Each row comes from the steps of one walk. Every step used is in the known rows, and no mark comes twice. Write the walk behind each row, first mark first.
Known rows
sapok, rodim, zinof, noni, takeruf: [-11 -36  21   9   3 -12 -30  27  -3 -21 -22  63 -11 -35   4 -46 -23 -26
 -21 -12 -23  14 -31 -25   5 -31  37  -5]
takeruf, rodim, sapok, vona, paril: [  9  -7   5  -4   6  21  38 -16  33 -12 -13  44  29  14  12 -26  28  -7
   5   2   7 -27 -22  30   2  30  19 -10]
zinof, rodim, takeruf: [-29 -11  11 -23  15   7 -18  -1 -15  -9 -15  33   4  -8 -18 -20 -14 -20
  -1 -18 -26 -24 -11  -5  -1   8  18 -12]
sapok, rodim, takeruf, noni, fuzum, vona, ratuk: [-19 -22  15  -5  -1 -36  -8   7  34  -6   6  25  24  -8 -31  -4 -15  -5
  11 -12 -39 -10 -15   7 -29  12  36  38]
zinof, noni, fuzum, vona, paril: [ 27 -23  -6 -17 -16 -24  15  -6  -5  -9 -16  35   6   6  20  -3  -5  11
   2 -15 -20  12 -12  -6 -31  -3   8   3]
zinof, noni, takeruf: [  7 -13  -4  -4  -5 -19  -9  11 -21 -12 -27  47 -24 -18   2 -23 -22 -25
 -46   1 -10  20   7 -21  -9 -35   5  -2]
fuzum, vona, paril: [ 11 -16   0   3  -9   5  14 -14   4   6  19  17  25  18  20 -13   7   4
  19  -1 -12 -14   4  14 -19  18  14   0]
zinof, noni, fuzum, vona: [ 11 -11 -12 -18 -19 -24   5  -9  -6 -11 -17   2  -6  -7   6   3 -16  15
 -23 -19 -32  23 -13 -16 -22  -3  -6   5]
rodim, takeruf, noni: [-24  10  36   1   3   4  -2  21   6   4 -12  31  -3  -1 -28 -12 -20  -7
 -20  -4 -12   0   1  -8   0 -13  25  18]
sapok, rodim, zinof: [-17 -22  25  15   7   7 -21  14  15  -8   5  14  12 -17   3 -23  -1  -2
  24 -13 -10  -4 -38  -4  13   5  32  -4]
zinof, noni: [  5   1   2   4  -2 -10   4   8  -8   1 -27  17  -9 -10   4  -3  -9  -7
 -16  -6  -8  14   5 -13  -5 -21   1   2]
noni, zinof, rodim, takeruf: [-29 -30  -2 -28  13   5 -24   4 -20 -25 -16  57  -9 -25 -19 -35 -27 -19
 -14 -29 -11 -19  -6 -13   3 -18  16 -24]
sapok, rodim, takeruf, noni, fuzum, vona: [-24 -22  34   2 -13 -13 -17  19  23  -3   9   8  16 -10 -23 -32 -14   3
  -7 -16 -39   5 -37  -5 -14  13  37  25]
fuzum, vona, ratuk: [  3  -3 -25  -6   1 -17  16 -28  14   4  17  -1  24   6  -5  20  -4   2
  13   1 -22 -17  25  17 -26  18  -1  15]
noni, takeruf: [  4 -16  -6  -8  -3  -8 -13   2 -12 -16   0  32 -16  -9  -2 -20 -13 -17
 -30   6  -5   5   2  -7  -3 -13   4  -4]
fuzum, vona: [ -4  -2  -8   0 -12   5   6 -16   3   5  21 -18  14   4   4  -7  -3   7
  -5  -6 -22  -3   2   5 -10  16   0   2]
zinof, noni, takeruf, rodim: [ -8 -21 -12  -3  10  -5 -15  17 -34 -15 -41  57 -26 -30 -10 -37 -28 -37
 -43  -6  -8   4  -2 -16   1 -34   9 -11]
rodim, zinof, noni: [ -4  -2  15  -6   5  -4  -1   9  -8 -14 -33  37 -11 -15   3  -4 -23   3
 -12 -20 -13  16 -14 -20   4 -23  15  -6]
takeruf, noni, fuzum, vona, ratuk: [  2  -4 -16 -16 -10 -34  21 -13  23 -13  -5   8  16   0 -22  27 -14  10
  -6  -2 -19   3  11  12 -37   4  -2  29]
zinof, rodim, sapok, vona, fuzum: [  5 -21   4   5  11  28  23 -28  61 -15 -14  15  36   2  -4 -15  23   3
 -23   4 -28 -15 -27  22   9  32   5 -16]
takeruf, noni, zinof, rodim: [-27 -21  -5  -6   2  13  -1  13  -8 -20 -29  43   2 -33 -19 -33 -21 -17
 -27 -10  10  -2   1   0  -4 -32   1 -15]
takeruf, noni, fuzum, vona, sapok: [ 11 -15   4  -1 -20 -17   5  -3   5 -19  11  -5   8  -1 -11 -15 -19  10
 -26  -5 -21  32 -23  16 -19  12   4  21]
zinof, rodim, takeruf, noni, fuzum: [-29 -14  21 -34   5  -7 -11  13  -4 -25 -34  42  -3 -14 -34 -11 -22 -12
 -18 -20 -21  -3 -27 -11 -12  -2  17   3]
zinof, rodim, sapok: [-12  -9 -11 -17   0  14   7 -32  24 -19 -27   0  24 -12   2 -14  13 -17
 -10 -10 -15 -15 -16  17   6  25  15  -5]

Write each row's walk
[-19 -19  51  34   7  -3 -24  35  15   1  10  33  13 -10 -23 -52 -17 -23
  -3  -1 -16  10 -32  11   4   0  48  28] -> vona, sapok, rodim, takeruf, noni
[-22 -19  32  14   8  -3 -28  21  11   6   9  19   8  -8  -9 -30  -2 -14
  16  -9 -21 -13 -25  -6   8   8  38   8] -> sapok, rodim, takeruf
[ 11 -13  -6   9  -9  -2  -3 -18  -3  -3  33 -10  15   5   6 -23 -11   3
  -8  -3 -25  12  -8  21 -10  24   4   6] -> fuzum, vona, sapok
[ -1 -29  23  -4   1 -23 -19  23   6 -24 -31  33  -8 -29   3 -14 -14   5
   7 -26 -20  21 -52 -23   2 -15  27  -1] -> sapok, rodim, zinof, noni, fuzum
[ -4 -31  27  25  10   0 -29  13  10 -16  18  22  13 -15   3 -38  -9  -6
  21  -9 -13  10 -48  11  16  14  38   0] -> vona, sapok, rodim, zinof
[ -4 -18 -14  -8   7   8  -7 -14   6 -27 -28  29  -5 -23  -9 -36  -5 -34
 -40  -3  -7  -9 -13  12  17   8  24  -4] -> noni, takeruf, rodim, sapok
[-16  -5   8  -6  20   9  -9  14 -21 -14 -45  43 -15 -28  -8 -18 -28 -13
 -10 -26 -11   0 -21 -14  13 -22  17 -16] -> takeruf, rodim, zinof, noni
[ -9  -1  -8   0   7  18   5 -17  18 -12 -27  -4  10 -15  -6 -15   9 -16
 -10  -9  -3 -13 -15  19  21  20  22   1] -> takeruf, rodim, sapok
[  6 -31  15  32   5  -7 -21  12  11  -2  21   1  17  -8   6 -39   4 -15
  17   5  -5   8 -31  16   4  14  24   8] -> vona, sapok, rodim
[-17 -11   0 -17 -10  18  30 -10  38 -32 -27  48  21 -20 -11 -42   2  -6
 -51  -7   3  -3 -12  15  -3  -5   0 -13] -> takeruf, noni, zinof, rodim, sapok, vona
[-13 -13 -18 -22   3  -3  40 -20  50 -34 -31  62  30 -18 -22 -12   2 -12
 -31   0   5 -19  11  25 -19  -6  -1   1] -> takeruf, noni, zinof, rodim, sapok, vona, ratuk
[ 10   9   6  -7 -11   7  31 -22  46 -11   0   3  20  12   8  -7  24  11
 -23   3  -6  -2 -14  13   1  28  -2   3] -> rodim, sapok, vona
[  1 -19   8 -14   2 -13 -16  11 -21 -28 -32  70 -27 -24   0 -24 -35 -17
 -41 -13 -17  21 -11 -27   0 -37  18 -10] -> rodim, zinof, noni, takeruf
[-17 -30  18 -30  -5  -3   5  -1   0 -20 -14  58  22   5 -13 -24 -16  -6
  -1 -18 -34 -18 -21   4 -30  14  31   3] -> zinof, rodim, takeruf, noni, fuzum, vona, paril
[ 12   7 -11 -12   8 -19  29 -12  24  -2  12  27  18  16  -8  23   7   5
   7  12  -1 -17  17  13 -27   9 -17   6] -> sapok, vona, ratuk
[  4 -28  -3 -16   3 -14 -13  -4 -26 -36 -20  32 -10 -25  -8 -27 -43   1
 -19 -36 -38  24 -50  -2  -2   4  16 -10] -> takeruf, rodim, zinof, noni, fuzum, vona, sapok
[ 20  -8  13  16   3  17  27 -21  69  -5   1   3  25  14  -1  -2  23  16
 -26   9 -19   0 -19  19  13  25   8   0] -> rodim, sapok, vona, fuzum
[-12  -9   4   6  -5   3   3  21   1 -12 -14  33 -10 -22 -17 -22 -21   0
 -30  -6  19  15   9  -4   2 -40   1   1] -> takeruf, noni, zinof
[-12 -20  28  17   7  -3 -15  23   8  -6 -22  33   2 -27   6 -26  -9  -8
   8 -18 -18   9 -34 -18   8 -17  35   0] -> sapok, rodim, zinof, noni
[ -7 -30  44  12   0 -24 -28  34  16 -19   1  34   0 -11 -25 -38 -19 -12
  -5  -8 -17  20 -51   4  -2   3  43  28] -> vona, sapok, rodim, takeruf, noni, fuzum
[  8 -13 -15 -22 -18 -15   0 -17   2 -14  12 -16   3   1   1   4  -5  20
  -4 -14 -24   8 -18  -1 -17  19  -6   3] -> noni, fuzum, vona
[ -6 -27  35  22  12  -8 -35  20   5  -3  22  27   9  -5  -9 -47 -11 -18
  14  -5 -22   1 -37   8   8  15  44  14] -> vona, sapok, rodim, takeruf
[-41  -3  25 -12  11  12  -6  14  -4  -7 -27  41   8 -11 -32 -24 -19 -24
 -18 -11 -22 -15  -7  -4  -4  -7  24   3] -> zinof, rodim, takeruf, noni
[ -6 -36  29  12 -12 -13 -16  14  23 -26  17  13  21 -17  -8 -39 -20  11
  -2 -16 -31  27 -61  13  -6  16  36  17] -> takeruf, noni, fuzum, vona, sapok, rodim, zinof
[ 20  -7  12  -3  -1   3  31   1  15   0  15  49  18  29  18 -10  19   8
  16  13   9 -14  -5  10 -20  10  -3 -11] -> sapok, vona, paril
[  2 -32  16  23 -19 -17  -8  10  22 -11  21  -5  23  -9  -6 -40  -9   0
  -9  -3 -24  26 -44  19 -15  18  23  25] -> takeruf, noni, fuzum, vona, sapok, rodim
[-22 -19  41   4  -1 -16 -21  36  20 -11 -10  30   1 -13 -26 -24 -10  -7
  -3 -11 -18   8 -38 -11  -3  -5  37  23] -> sapok, rodim, takeruf, noni, fuzum
[  5 -38  -9  -1   9  26  16 -20  52 -28 -16  40  23 -14  -6 -32   9   6
 -39  -9 -13 -11 -22  16  13   8   4 -29] -> noni, zinof, rodim, sapok, vona, fuzum
